In the rows, zero is written as 128.
Known rows, with every step that occurs:
Y -> W: [ 91 154 123 134 155 124 134  63 147 113 174 134 113 128 161 170 170 132
 134 156 168 108 133 120 107 109 158  94 129 117 158 142 134 100 126 143
 173  97 119 132 149 105 152]
K -> J: [ 89 156 104 138 134 130 140  65 169  86 184 131  93 132 120 164 128  94
 115 155 178 139 200 101 111 103 107 122 118 139 153 135 115 105 146 143
 148 111 102 105 148 104 134]
W -> K: [ 79 145  92 144 138 136 134  75 153  82 179 116 112 144 147 158 152 155
 135 154 178 144 104 113 134 110 146 122 108 136 153 141 129  96 156 135
 155 102 145 134 138  98 133]
K -> W -> Q: [ 85 111 125 135 140 126 136  66 201 155 183 133  92 104 146 174 127 134
 151 148 185 140 153  96 105 124 151 118 110 122 142 145 126 108 140 155
 178 115  89 131 146 102 164]
T -> U -> R -> M: [ 97 106 124 109 120 143 109  58 133 103 186 139  95 146 151 177  72 139
 131 146 172 163 125 129 114 111 112 142 122 116 146 117 186 124 187 124
 159 115 105 131 145 104 144]
V -> Y -> J -> K -> W -> Q: [101 135 116 119 101 118 138  71 164 160 184 129  82  93 128 173 158 160
 169 158 157 155 146 116  98 116 158 138 121 125 131 140 129  95 115 152
 181 120  97 132 137  83 158]
G -> M: [ 75 134 114 143 116 119 140  60 146  92 181 142  87 148 151 167 119 121
 124 148 154 137 125  98 115 106 101 141 117 124 156 135 156 112 173 144
 158 110 138 131 141  93 134]
V -> Y -> R -> U: [104 137 117 110 141 144 150  74 156 106 186 152 124 164 138 169 116 136
 115 166 133 180 146 141 116  87  97 133 145 121 149 137  99  96 132 128
 144 115  69 138 142  83 119]
P -> Y -> J -> K -> W -> Q -> E: [ 85 141 130 135 112 125 132  71 188  89 184 127  80  55 135 167 129 169
 170 170 191 153 164 138  75 143 195 121 120 130 144 151 126  94 116 140
 181 132  72 121 150  81 176]
T -> U -> R -> Y -> J -> K -> W: [ 99 127  89 113 109 154  88  93 123 148 190 121  83  82 111 176 145 210
 162 138 196 166 139 121 115 106 184 159 125 131 126 126 214  90 143 148
 164 131  52 122 151  82 140]
U -> R -> M: [ 93 113 132 116 119 138 116  71 149 115 184 134 105 146 156 168  99 119
 129 156 166 159 156 120  98 104 119 137 122 107 146 124 135 114 157 128
 170 120 105 148 144 112 155]
V -> Q -> W: [102 141  95 150 152 150 126  72 163 146 184 141 114 110 150 188 122  99
 144 161 151 134 125  77 102 115 126 118 136 114 151 133 159  83 121 135
 173  93 128 129 150  86 141]
W -> Q -> E: [ 54 134 140 144 156 108 135  63 198  85 179 139 112 117 142 161  90 105
 130 156 168 166 155 117 104 137 121 128 112 132 143 143 127 108 113 132
 172 114 130 127 145 111 164]
W -> Q: [ 78 122 127 137 150 121 147  71 191 129 179 137 105 141 148 163 115 113
 137 146 166 142 147 106 122 120 118 127 112 119 141 141 129 111 125 141
 167 111 137 130 140 110 149]
J -> K -> W -> Q -> V -> Y: [102 135 115 125 142 122 133  70 166 170 177 129  97  65 122 170 143 132
 191 151 139 151 161 125 144 114 146 118 119 123 121 127 123  84  82 153
 195 108  63 119 130  82 179]
W -> K -> J -> Y -> R -> M -> G: [ 91 130  90 103 101 158 130  53 163  63 190 119 104 174 104 165  83 132
 139 191 185 185 114 176 113 102 168 123 110 153 162 135   4  77 107 127
 151 116  82 129 150  81 161]
J -> Y -> R -> M: [103 120 123  99 118 143 145  72 147  83 185 132 118 161 135 162  82 111
 137 180 173 148 141 156 113 101 172 119 124 119 158 146  53  91 126 127
 157 122  63 137 152  90 142]
V -> Q: [109 152 113 152 152 149 146  71 174 106 180 146 121 128 166 173 133 119
 130 157 162 135 129 105 128 113 116 133 128 113 146 138 163 107 132 140
 167  96 125 127 146 100 145]
Y -> J: [100 148 109 138 115 124 136  69 159 103 182 128 106 138 152 163 153 119
 122 153 176 134 150 103 114 108 136 151 131 116 149 141 145 101 137 134
 154 110 118 122 143 100 138]
K -> J -> Y: [ 89 159  98 126 130 135 129  78 159  83 186 126  97 124  99 166 132  70
 130 168 184 129 194 126 133 110 120 112 106 138 149 140  95  96 114 149
 149 114  56  93 155 105 138]
R -> M -> G: [ 92 135 112 119 119 122 125  53 154 107 179 134 109 157 168 170 114 129
 126 167 153 161 123 110 142 115 113 145 128 129 165 130 129  99 138 120
 165 104 118 141 146  93 170]
M -> G: [ 81 148  94 131 139 120 119  67 160 112 176 132 117 146 148 170 148 134
 126 153 163 152 106 100 159 117 107 135 127 131 160 139 133  97 134 130
 155  98 120 124 147 102 156]
P -> Y -> J -> K -> W -> Q: [110 130 114 132 107 137 145  81 187 139 185 121  76  74 140 172 151 181
 175 158 193 130 156 125  88 127 192 120 124 118 143 148 138  97 123 148
 176 129  87 122 145  78 159]
V -> Y -> W -> K: [ 89 160 112 133 150 123 137  66 128 106 170 134 119 139 151 166 183 152
 150 165 156 139  94 152 102 102 164  95 120 141 153 132 144  89 118 137
 180  94 118 148 136  96 147]
K -> J -> Y -> W: [ 96 166 116 120 140 134 126  66 147  91 183 126 100 117 111 172 152  80
 141 173 190 106 181 148  96 109 158  80 111 130 155 141  87  93 102 154
 164 107  62  99 159 103 150]
T -> U: [ 94 140  99 130 144 129 130  59 143  90 179 134 105 138 145 173 122 140
 123 141 174 138 116 108 143 115 112 132 127 131 152 133 190 111 177 133
 145 102 115 104 144  98 123]
E -> Q -> V: [ 97 159 107 148 156 120 111  71 155 153 173 124 120 110 164 171 143  83
 137 140 144 147 139 117 186 112 120 126 128 115 118 128 148 101  97 130
 162 100  91 103 138  85 182]
Y -> J -> K: [ 97 168  95 129 105 128 139  71 137 104 184 118  95 123 139 161 179 164
 135 153 168 128 142  99 120 108 149 141 128 120 146 147 123  93 146 138
 155 112 161 118 142  84 132]
V -> Y -> J: [107 150 112 130 119 112 140  77 143 109 176 143 110 137 141 163 161 105
 129 158 153 152 147 123 112  99 113 153 134 123 145 132 168  99 119 132
 156 110  87 125 139  99 138]
K -> W -> Q -> V -> Y -> J: [114 119 127 132 129 114 127  62 191 166 180 135 102  76 143 171 131  84
 175 155 156 158 176 135 113 111 144 147 128 108 120 124 155  84  72 146
 190 110  28 121 131  91 190]
J -> Y -> W -> Q -> E: [ 61 143 146 126 160 109 117  70 176  90 178 135 120 102 131 169 120  89
 156 176 180 133 137 163  97 143 169  84 104 127 145 148  93  95  65 142
 188 110  80 122 156 112 179]
U -> T: [ 78 126 111 132 155 128 136  88 155 111 175 128 105 125 148 151 145 126
 115 164 161 131 157  88 113 112 130 109 101 122 156 131 146 117 125 141
 166 105  99 132 140 112 146]
R -> Y -> W: [ 91 153 123 129 166 127 129  89 138 131 173 136 123 114 154 162 163 142
 144 154 173 126 164 122 113  99 173 112 130 133 153 139 189  89  98 140
 174 107  69 144 154 101 147]
U -> R -> Y -> J -> K -> W: [ 93 134  99 119 106 148  91 107 135 160 189 117  92  74 115 165 172 190
 163 145 191 160 164 113  99 100 196 154 122 125 127 136 161  86 113 152
 172 134  55 139 151  87 149]
P -> Y: [101 143 108 141 156 133 144  92 158  89 175 138 110 116 152 160 140 124
 137 155 176 127 154 121 132 112 133 113 129 125 162 144 176 105 146 130
 153 114  61 121 149  99 136]

Rows:
[ 93 131 112 125 113 134 133  92 173 167 188 122  86  82 129 163 150 179
 171 150 187 155 181 100 102 112 188 156 115 134 129 143 157  81  92 152
 180 131  87 139 148  83 155]
R -> Y -> J -> K -> W -> Q
[ 63 144 129 135 130 120 125  60 180 106 184 124  89  72 125 168 124 164
 158 159 176 158 153 110  98 141 170 110 107 138 140 148  90  98 128 149
 183 120 115 131 148  88 172]
J -> K -> W -> Q -> E
[122 122 129 108 139 129 154  54 143 109 176 149 127 144 148 157  80  87
 147 172 130 173 168 164 118  82 135 138 148 120 143 121 101  81  93 115
 171 108  47 142 130  83 165]
Q -> V -> Y -> R -> M
[ 79 124 111 126 154 140 103 116 148 141 181 138 121 120 125 158 128 130
 136 140 173 163 161 116 129  95 135 145 123 122 134 128 200 100 113 139
 160 126  59 140 148 115 134]
U -> R -> Y
[100 137 113 122 148 125 151  78 147 107 175 155 125 149 125 162 117 124
 130 158 149 166 127 145 110  86 134 122 141 129 148 143 108  98 122 130
 149 111  77 135 138  95 126]
V -> Y -> R
[ 94 116 100 119 132 143  90  94 141 127 185 134 108 124 129 168 118 146
 136 136 189 172 135 132 119  98 137 177 130 123 129 121 249 102 129 131
 150 125  65 116 148 103 130]
T -> U -> R -> Y -> J
[ 91 129 126 133 165 111 145  77 185 144 172 144 120 111 140 162 109  68
 164 149 133 158 162 133 150 108  95 132 124 116 124 121 161  95  69 138
 181 102  70 120 126 104 172]
W -> Q -> V -> Y
[ 72 106 144 123 169 139 112 102 178 176 180 141 114 112 140 167 124 140
 160 143 176 152 149 142  89 104 169 117 116 112 128 129 180 100  70 148
 189 122  86 153 148 123 164]
U -> R -> Y -> W -> Q
[118 154  99 134 103 141 132  80 146 109 184 117  82  72 142 169 187 187
 162 162 192 123 159 116 106 116 197 118 133 127 156 150 145  89 151 144
 164 123  59 115 151  72 148]
P -> Y -> J -> K -> W
[ 78 143  95 143 140 120  98  77 143 183 178 125 102 118 150 191 140  92
 133 146 146 148 118  75 132 115 116 106 132 126 139 136 144  93 123 123
 156 105 121 119 150  78 153]
E -> Q -> W
[ 83 126 109 122 150 145 135  81 163 114 186 127 102 141 163 159 146 140
 101 173 152 142 171  85 122 112  91 119 108 112 155 127 140 114 141 138
 160 108  85 130 143  99 134]
R -> U -> T
[114 134 114 111 135 119 115  56 148 160 171 145 133 152 156 178 101  99
 146 165 109 211 104 171 171  94 121 146 150 125 129 116  99  87  59 104
 168 103  58 131 133  69 206]
E -> Q -> V -> Y -> R -> M -> G
[ 99 114 127 124 167 125 156  71 191 143 175 148 130 130 126 158  84  88
 162 155 136 177 149 159 118  94 131 127 137 113 124 131 100  85  57 133
 171 109  71 126 126  98 167]
W -> Q -> V -> Y -> R
[ 83 158 101 127 143 137 122  78 134  87 178 112 119 131 138 165 181 142
 161 173 190 109  89 156 124 117 196  81 100 131 157 146  99  85 113 146
 173  99 104 128 149 101 151]
J -> Y -> W -> K
[ 81 122  87 107 129 179 139  81 166  71 197 112  98 158  98 152 111 146
 112 197 184 168 162 151  90  98 147  97  88 139 151 131  22  91 111 147
 148 122  58 120 146  86 126]
W -> K -> J -> Y -> R -> U -> T
[101 158 111 141 155 109 113  80 144 159 167 139 126 111 151 172 154  68
 143 142 118 165 138 135 185 104  99 128 134 120 116 121 175  98  81 127
 166 100  63 107 132  85 178]
E -> Q -> V -> Y
[ 84 142  83 122 128 161 143  76 161  55 190 118 108 152  84 156 110 120
 137 176 199 158 133 167 104  98 178 104 102 149 150 147  24  82 109 144
 141 118  89 111 148  92 126]
W -> K -> J -> Y -> R
[110 178  98 132 118 111 113  78 123 159 173 123 110 103 144 170 184 111
 154 150 118 158 137 139 175 101 127 147 139 119 108 124 151  89  65 125
 167 104 105 102 130  68 174]
E -> Q -> V -> Y -> J -> K
[ 92 150  70 158 135 170 130  59 170 111 190 128  96 111 125 186 107 106
 143 171 171 152 136  92  80 109 131 114 116 142 150 125 125  73 126 137
 166  95 145 124 148  83 140]
V -> Q -> W -> K -> J
[121 160  96 123 110 122 124  64 131 143 179 120  99  64 126 168 184 135
 173 159 148 138 174 125 134 104 159 141 136 119 129 128 136  72  96 146
 183 108  43 111 132  72 171]
Q -> V -> Y -> J -> K -> W
[ 88 111 113 113 149 161 145  80 167 111 188 133 112 155 149 156 113 162
  96 178 153 159 156 109  92  98 121 113 121 111 155 136  77 110 137 136
 152 115  82 141 142  91 127]
Y -> R -> U -> T
[111 165  96 133 111 138 145  88 140  89 180 121  94 109 143 159 171 168
 147 160 177 120 152 125 118 111 164 128 134 123 154 148 155  97 139 130
 152 120 114 117 145  81 135]
P -> Y -> J -> K
[105 154 130 140 162 130 142  78 147  96 171 138 110 108 165 169 166 140
 148 163 180 102 139 143 106 112 169  82 134 123 168 145 169 102 127 135
 172 106  66 129 153  97 150]
P -> Y -> W
[113 155 111 134 137 112 131  71 147 118 174 136 122 110 142 159 153  69
 150 158 141 148 165 135 139  97 115 156 142 111 129 121 169  84  85 129
 167 101  48 113 131  91 164]
Q -> V -> Y -> J
[113 159 102 122  96 122 129  73 128 131 181 127  87  92 129 171 191 162
 156 160 158 144 149 113 109 105 159 138 129 130 143 138 132  88 134 150
 169 114  80 125 141  76 146]
V -> Y -> J -> K -> W
[ 91 140  76 158 146 162 129  70 164 124 183 125 113 119 148 185 129 131
 152 166 164 146  87  86  97 117 151 117 121 127 150 130 148  76 133 133
 174  90 156 142 144  82 140]
V -> Q -> W -> K
[113 122 133 105 126 129 161  61 139  97 179 155 117 167 147 161  85 123
 131 173 141 176 149 151  94  85 135 134 143 129 156 132 104  98 135 118
 161 117  75 153 138  90 139]
V -> Y -> R -> M
[ 97 135 114 119 138 158 149  64 165 103 190 136 118 162 149 168 117 150
 108 159 159 160 152 123 112  94 121 128 140 114 153 146  71  97 154 135
 140 115 100 131 146  80 119]
Y -> R -> U
[ 70 140  75 151 135 129 100  75 141 162 179 113 106 130 149 187 157 128
 142 149 153 157  77  92 129 117 142 104 117 142 137 133 137  84 129 121
 159 103 154 132 144  72 153]
E -> Q -> W -> K
[ 54 110 146 121 177 130  92  81 170 122 180 149 114  96 127 173  78 149
 156 145 184 183 127 165  82 127 157 123 117 136 125 123 219 108  84 133
 184 122  75 134 154 115 169]
T -> U -> R -> Y -> W -> Q -> E
[117 169  99 135 109 116 103  71 130 184 177 117  98  63 141 180 198 131
 168 151 134 158 144 129 161 107 158 139 136 119 108 124 142  80  83 140
 178 109  59 104 135  56 190]
E -> Q -> V -> Y -> J -> K -> W
[101 158  96 132  92 135 126  67 142 124 187 114  84  92 136 171 184 181
 150 156 183 127 152  91 105 114 180 133 124 125 147 148 107  90 153 151
 168 114 112 120 147  75 145]
Y -> J -> K -> W
[ 87 126 116 118 167 144  94  89 127 137 179 138 114 112 135 174 130 161
 148 138 184 152 122 144 114  99 157 123 129 125 140 121 235 104 122 138
 170 114  63 127 153 108 140]
T -> U -> R -> Y -> W
